What can hang from each mark
kuzol: patukib vipa
ledav: sisam
moda: bisof
zedet: bagif ruzoka
sisam: bisof ledav rebe
patukib: kuzol rebe
ruzoka: zedet
bagif: rebe zedet
bisof: moda sisam
rebe: patukib sisam

(in the rows, 128 means zero)
Known rows, with every way that one mark hangs from another
patukib(kuzol(vipa) rebe): [ 69 162 146  86 161 147  80 142 114 123  39 118 148 128 116 156  78  98
  67 202 179 112 151 132 102 165 107 197  80 157]
sisam(bisof ledav rebe(patukib(kuzol))): [ 77 141  94 101 142 104 164 101 112 120 111 160  77  83 101 142 146 128
 122 173 136 197 168  91 113 116 100  92 150 142]
ruzoka(zedet(bagif)): [ 86 122 138 119 142 136 125 100 165  87  85 171 157 132 117 133 128 154
 113 171  99  93 129  76 156 146 127 190 108 155]
ruzoka(zedet(bagif(rebe(patukib(kuzol(vipa)))))): [ 83 118 146 103 138 152 106  83 181  82  79 149 154 145 113 120 101 167
 131 175 124  88 128  88 151 167 140 185 115 169]
moda(bisof): [116 120 162 122 135  94 152 120 107 114  80 112 160 152  94 182  88  94
  68 142  87 153 105  81 131 114  93 157 114 146]
bisof(moda): [109 134 126 119 135 148 120 141 153  83  88 160 128 139  91 116 105  90
  73 144 138  98  84  83  87 157 126 172  93 161]
rebe(sisam(ledav)): [134 135 155 133 134 130 199 134  85  92  88 122 116 106 142 123 145 127
 143 127 127 128 139 106 158  90  96 124 125 102]
ledav(sisam(bisof(moda) rebe(patukib(kuzol)))): [103 147 128 121 131 110 123 137 118 107  88 174 103 123  86 149 133 102
  79 104 164 159  97  79  55 140 136 169 119 118]
ledav(sisam(bisof(moda) rebe)): [132 148 123 129 133 117 127 128 123 109  97 177  99 119  78 152 134 111
  56  92 162 156  97  75  58 148 139 178 125 109]
zedet(bagif): [ 82 123 122 102 110 131 128  98 151  91  76 133 173 129  96 155 128 136
 122 136 117 123 136  87 120 135 128 155 102 156]
sisam(bisof ledav rebe(patukib(kuzol(vipa)))): [ 78 141 101  96 148 110 157  89 114 123 108 156  78  83  92 137 138 135
 125 185 143 183 165  94 107 126 108  89 157 155]
ledav(sisam(bisof(moda))): [104 136 130 133 136 133 134 132 109 103  90 167 115 124  86 171 136 119
  82 102 140 145  82  68  77 159 130 186 106 114]
zedet(ruzoka): [105 120 121 116 119 103 149 145  77 116  47 152 141 171 127 129  92 110
 113 175  94 143 109 120 137 142 135 153 111 123]
kuzol(patukib(rebe) vipa): [127 148 176  63 151 159  87 123 145  93  60  71 167 142 111 161  82 123
  80 195 154  94 114 130 172 198 188 119 121 164]
moda(bisof(sisam(ledav rebe))): [134 125 159 136 112  85 170 114 117 111 102 148 130 118  69 136  84  96
  80 122 120 149 111  78  99  95  79 153 145 136]
bagif(rebe(patukib(kuzol)) zedet(ruzoka)): [138 135 139 113  82 103 123 110 117 104  34 108 147 169 155 113  79 121
 111 149 136 170 133 129 122 191 172 175 122 121]
zedet(bagif ruzoka): [ 88 114 105 112  78 131 131 112 112 117  54 150 169 150 102 124 102 142
 145 162  92 133 130 100 121 149 145 174 106 136]
rebe(patukib(kuzol) sisam): [ 79 127 183 115 138 103 169 169  68  89  49  98 137 148 151 123 131  95
 174 128 129 120 123 125 139  83 108 122  94 115]
rebe(patukib): [ 68 114 163  92 145  84 146 145 114  65  56 129 157 152 139 149 139  93
 126 150 110 151  97 109 145 112 136 102 116 153]
sisam(bisof(moda) ledav rebe(patukib(kuzol))): [ 85 144  85 109 132 130 148 105 136 116 123 178  65  73  83 111 140 118
 109 170 149 173 148  76  78 139 106 115 142 155]
rebe(patukib(kuzol) sisam(bisof ledav)): [ 62 123 150 123 142 125 196 139  55 112  79 112  99 101 139 131 156 126
 199 146 113 150 146 103 142  93  90 107 113 109]
rebe(patukib sisam): [108 111 191 116 139  95 184 160  73  75  57  96 137 141 156 121 158 100
 162 104 113 131 104 120 152  82 132 108 117 107]
sisam(bisof(moda) rebe(patukib(kuzol))): [ 90 130 106 103 146 113 125 126 126 123  95 153  79 123  74 124 124  93
  88 137 145 154 125  90  56 145 132 142 116 151]
sisam(rebe): [140 145 132 101 141  82 136 127 137  96  82 147 123 144 106 138 115  92
  55 133 152 149 134 114 109 111 130 125 133 136]
kuzol(patukib(rebe(sisam)) vipa): [148 145 188  73 149 164 106 130 125  98  61  57 156 139 119 146  90 124
  98 172 157  85 118 135 177 183 186 122 122 143]
zedet(bagif(rebe(patukib(kuzol) sisam)) ruzoka): [106 106 124 107  59 141 137 107 113 109  50 110 152 160 121  96  90 151
 181 131 114 142 128 118 127 149 153 171 112 108]
bagif(rebe(sisam(bisof))): [162 109 151 111 133 136 167 107 112  99  88  73  96 149 124 135 111 140
 115  82 138 153 115 116 136 150 134 147 124  88]
ruzoka(zedet(bagif(rebe(patukib sisam(ledav))))): [107 116 150 119 125 148 138  89 173  72  96 151 140 118 136 110 133 170
 140 150 114 110 132  82 172 145 133 174 129 138]
rebe(patukib(kuzol)): [ 38 129 154  93 144  93 133 152 107  80  49 130 157 159 134 152 114  88
 138 175 125 137 115 114 133 111 111 113  94 157]

Rows
[ 97 144 134 115 136  89 136 133 101 109  79 162 112 130  99 170 138 110
  87 107 156 174 111  90  79 126 131 150 126 111] | ledav(sisam(bisof rebe(patukib(kuzol))))
[107 158 153 113 126  83 123 147 122  83  66 168 138 141 116 154 126  94
  80 116 173 158 104 101  93 110 131 148 125 117] | ledav(sisam(rebe(patukib(kuzol))))
[112 119 171 128 117  70 152 133 107 116  81 135 142 145  69 140  72  80
  86 119 120 141 102  89  83  93  86 159 126 140] | moda(bisof(sisam(rebe(patukib(kuzol)))))
[136 140 119 139 103 136 146 134 167  79 122 210  84  92  56  49 103  96
  88 115 184  97  93  77  41 130 105 168 140 144] | bisof(moda sisam(ledav rebe))
[ 95 161 165 101 155 153 106 154  87 130  40  96 136 124 129 135  89 102
  92 168 181  99 155 138 106 146 107 201  81 129] | patukib(kuzol(vipa) rebe(sisam))
[ 99 101 116  96  62 133 124  97 133  97  54 122 165 160 117 110  95 149
 156 142 105 155 116 112 129 166 168 162 123 127] | zedet(bagif(rebe(patukib)) ruzoka)
[100 144 139 110 143  97 128 122 103 113  75 157 114 131  90 168 130 116
  93 116 162 162 107  93  75 135 140 151 131 123] | ledav(sisam(bisof rebe(patukib(kuzol(vipa)))))
[113 119 111 103 147 107 135 122 132 113 103 152  79 118  77 121 142  96
  82 120 133 162 111  87  64 146 149 130 132 146] | sisam(bisof(moda) rebe(patukib))
[ 94 117 152 115 130 144 125 100 165  82  83 142 144 139 129 113 116 161
 142 152 118  96 133  89 157 146 129 188 109 141] | ruzoka(zedet(bagif(rebe(patukib(kuzol) sisam))))
[ 77 123 187 108 148 115 160 152  71  96  44  92 139 152 137 118 120 105
 180 142 138 101 119 130 133  98 121 120 102 134] | rebe(patukib(kuzol(vipa)) sisam)
[143 140 179  75 151 166 112 123 117 111  66  53 143 133 113 155  97 132
 103 168 146  92 123 130 169 193 187 126 121 139] | kuzol(patukib(rebe(sisam(bisof))) vipa)
[125 144  77 119 136 141 157  91 145 121 138 183  57  68  73 117 141 129
  78 152 146 170 146  70  80 148 108 132 152 143] | sisam(bisof(moda) ledav rebe)
[105 102 167 124 145 121 183 152  72  97  78 104 103 125 126 116 164 106
 162  93 104 132  95  98 114 113 136 128 110 110] | rebe(patukib sisam(bisof(moda)))
[147 149 175  87 129 139 124 162 121  89  66  68 152 134 148 159 115 103
  86 145 134 123 125 125 191 154 159 126 104 103] | kuzol(patukib(rebe(sisam)))
[147 107 178 101 124 117 162 124 123  64  71  73 124 158 149 116 118 123
 135  90 142 153  99 129 150 129 147 119 131  98] | bagif(rebe(patukib sisam))
[ 85 123 120  87 163  90 136 110 102 133  81 129  94 133  84 151 125 111
 105 149 138 164 142 109  84 133 134 114 130 153] | sisam(bisof rebe(patukib(kuzol(vipa))))
[198 130 152 135 111 127 164  90 110 114  73  71 108 131 141 130 119 142
  93  75 141 158 146 112 115 180 163 186 129  87] | bagif(rebe(sisam(bisof)) zedet)
[131 101 110 115  67 153 149  93 109 125  66 108 135 148 107 107  98 166
 162 113 103 147 130 109 122 167 155 183 119  97] | zedet(bagif(rebe(sisam(bisof))) ruzoka)
[ 89 164 127 122 140 165 130 158  87 136  73 122 101  81 133 134 118 103
  92 159 164 136 167 109 103 142  77 207  76 102] | patukib(kuzol rebe(sisam(bisof(moda) ledav)))
[106 141 127 131 100 128 141 144 161  75 111 209  91  95  64  45 102  88
 110 129 187  99  94  81  41 122 101 155 133 153] | bisof(moda sisam(ledav rebe(patukib(kuzol))))
[127 143 147 118 144 139 158 146  83 115  79 112 106  73 148 146 160 114
  81 127 136 165 149 111 133 133 109 173 114  84] | patukib(rebe(sisam(bisof ledav)))
[208 133 151 140  81 121 159 111  97 115  49  89 123 156 158  97  93 134
 104  99 133 154 139 130 128 180 175 197 133  79] | bagif(rebe(sisam) zedet(ruzoka))
[143 150 153  97 127 163 129 151 127  96  88  82 129 106 134 146 123 113
  90 152 136 126 126 108 175 170 154 131 109 107] | kuzol(patukib(rebe(sisam(bisof(moda) ledav))))
[132 130  97 113 151 121 132 112 133 130 110 156  72 117  65 129 126 104
  56 119 140 152 123  84  58 155 136 156 125 139] | sisam(bisof(moda) rebe)
[ 65 121 157 115 150 136 188 124  59 115  76 105 102 104 127 123 143 138
 204 157 125 130 142 109 136 109 103 106 121 130] | rebe(patukib(kuzol(vipa)) sisam(bisof ledav))
[119 114 149 121 130 148 134  92 168  85  90 144 141 135 126 117 120 166
 121 138 115  96 130  84 157 151 136 194 117 136] | ruzoka(zedet(bagif(rebe(sisam))))
[136 117 168 131 116  73 158 127 112 115  88 137 136 141  65 142  76  86
  69 107 117 141 100  85  87  98  92 164 132 134] | moda(bisof(sisam(rebe)))
[117 140 134 122 130 108 130 132 122 100  91 173 104 119  87 148 146 104
  73  93 158 165  90  79  61 141 147 163 129 117] | ledav(sisam(bisof(moda) rebe(patukib)))
[115 108 105 103  65 144 124  91 134 106  61 125 157 161 105 114  84 156
 140 140 109 147 124 108 124 174 158 176 119 123] | zedet(bagif(rebe) ruzoka)
[124 136 135 125 115  93 170 127 130  84 100 182 103 101  85  95 114 111
 106 123 167 130 122  99  89  98  97 130 153 126] | bisof(sisam(ledav rebe))
[146 151 181  77 145 170 112 123 131  96  69  65 152 122 123 140  95 133
 106 182 158  91 127 131 183 182 177 114 131 143] | kuzol(patukib(rebe(sisam(ledav))) vipa)
[108 108 133 101  92 151 153  80 150  83  91  97 139 112 111 128 140 163
 163  99 126 150 137  92 131 140 140 140 127 123] | zedet(bagif(rebe(patukib sisam(bisof ledav))))
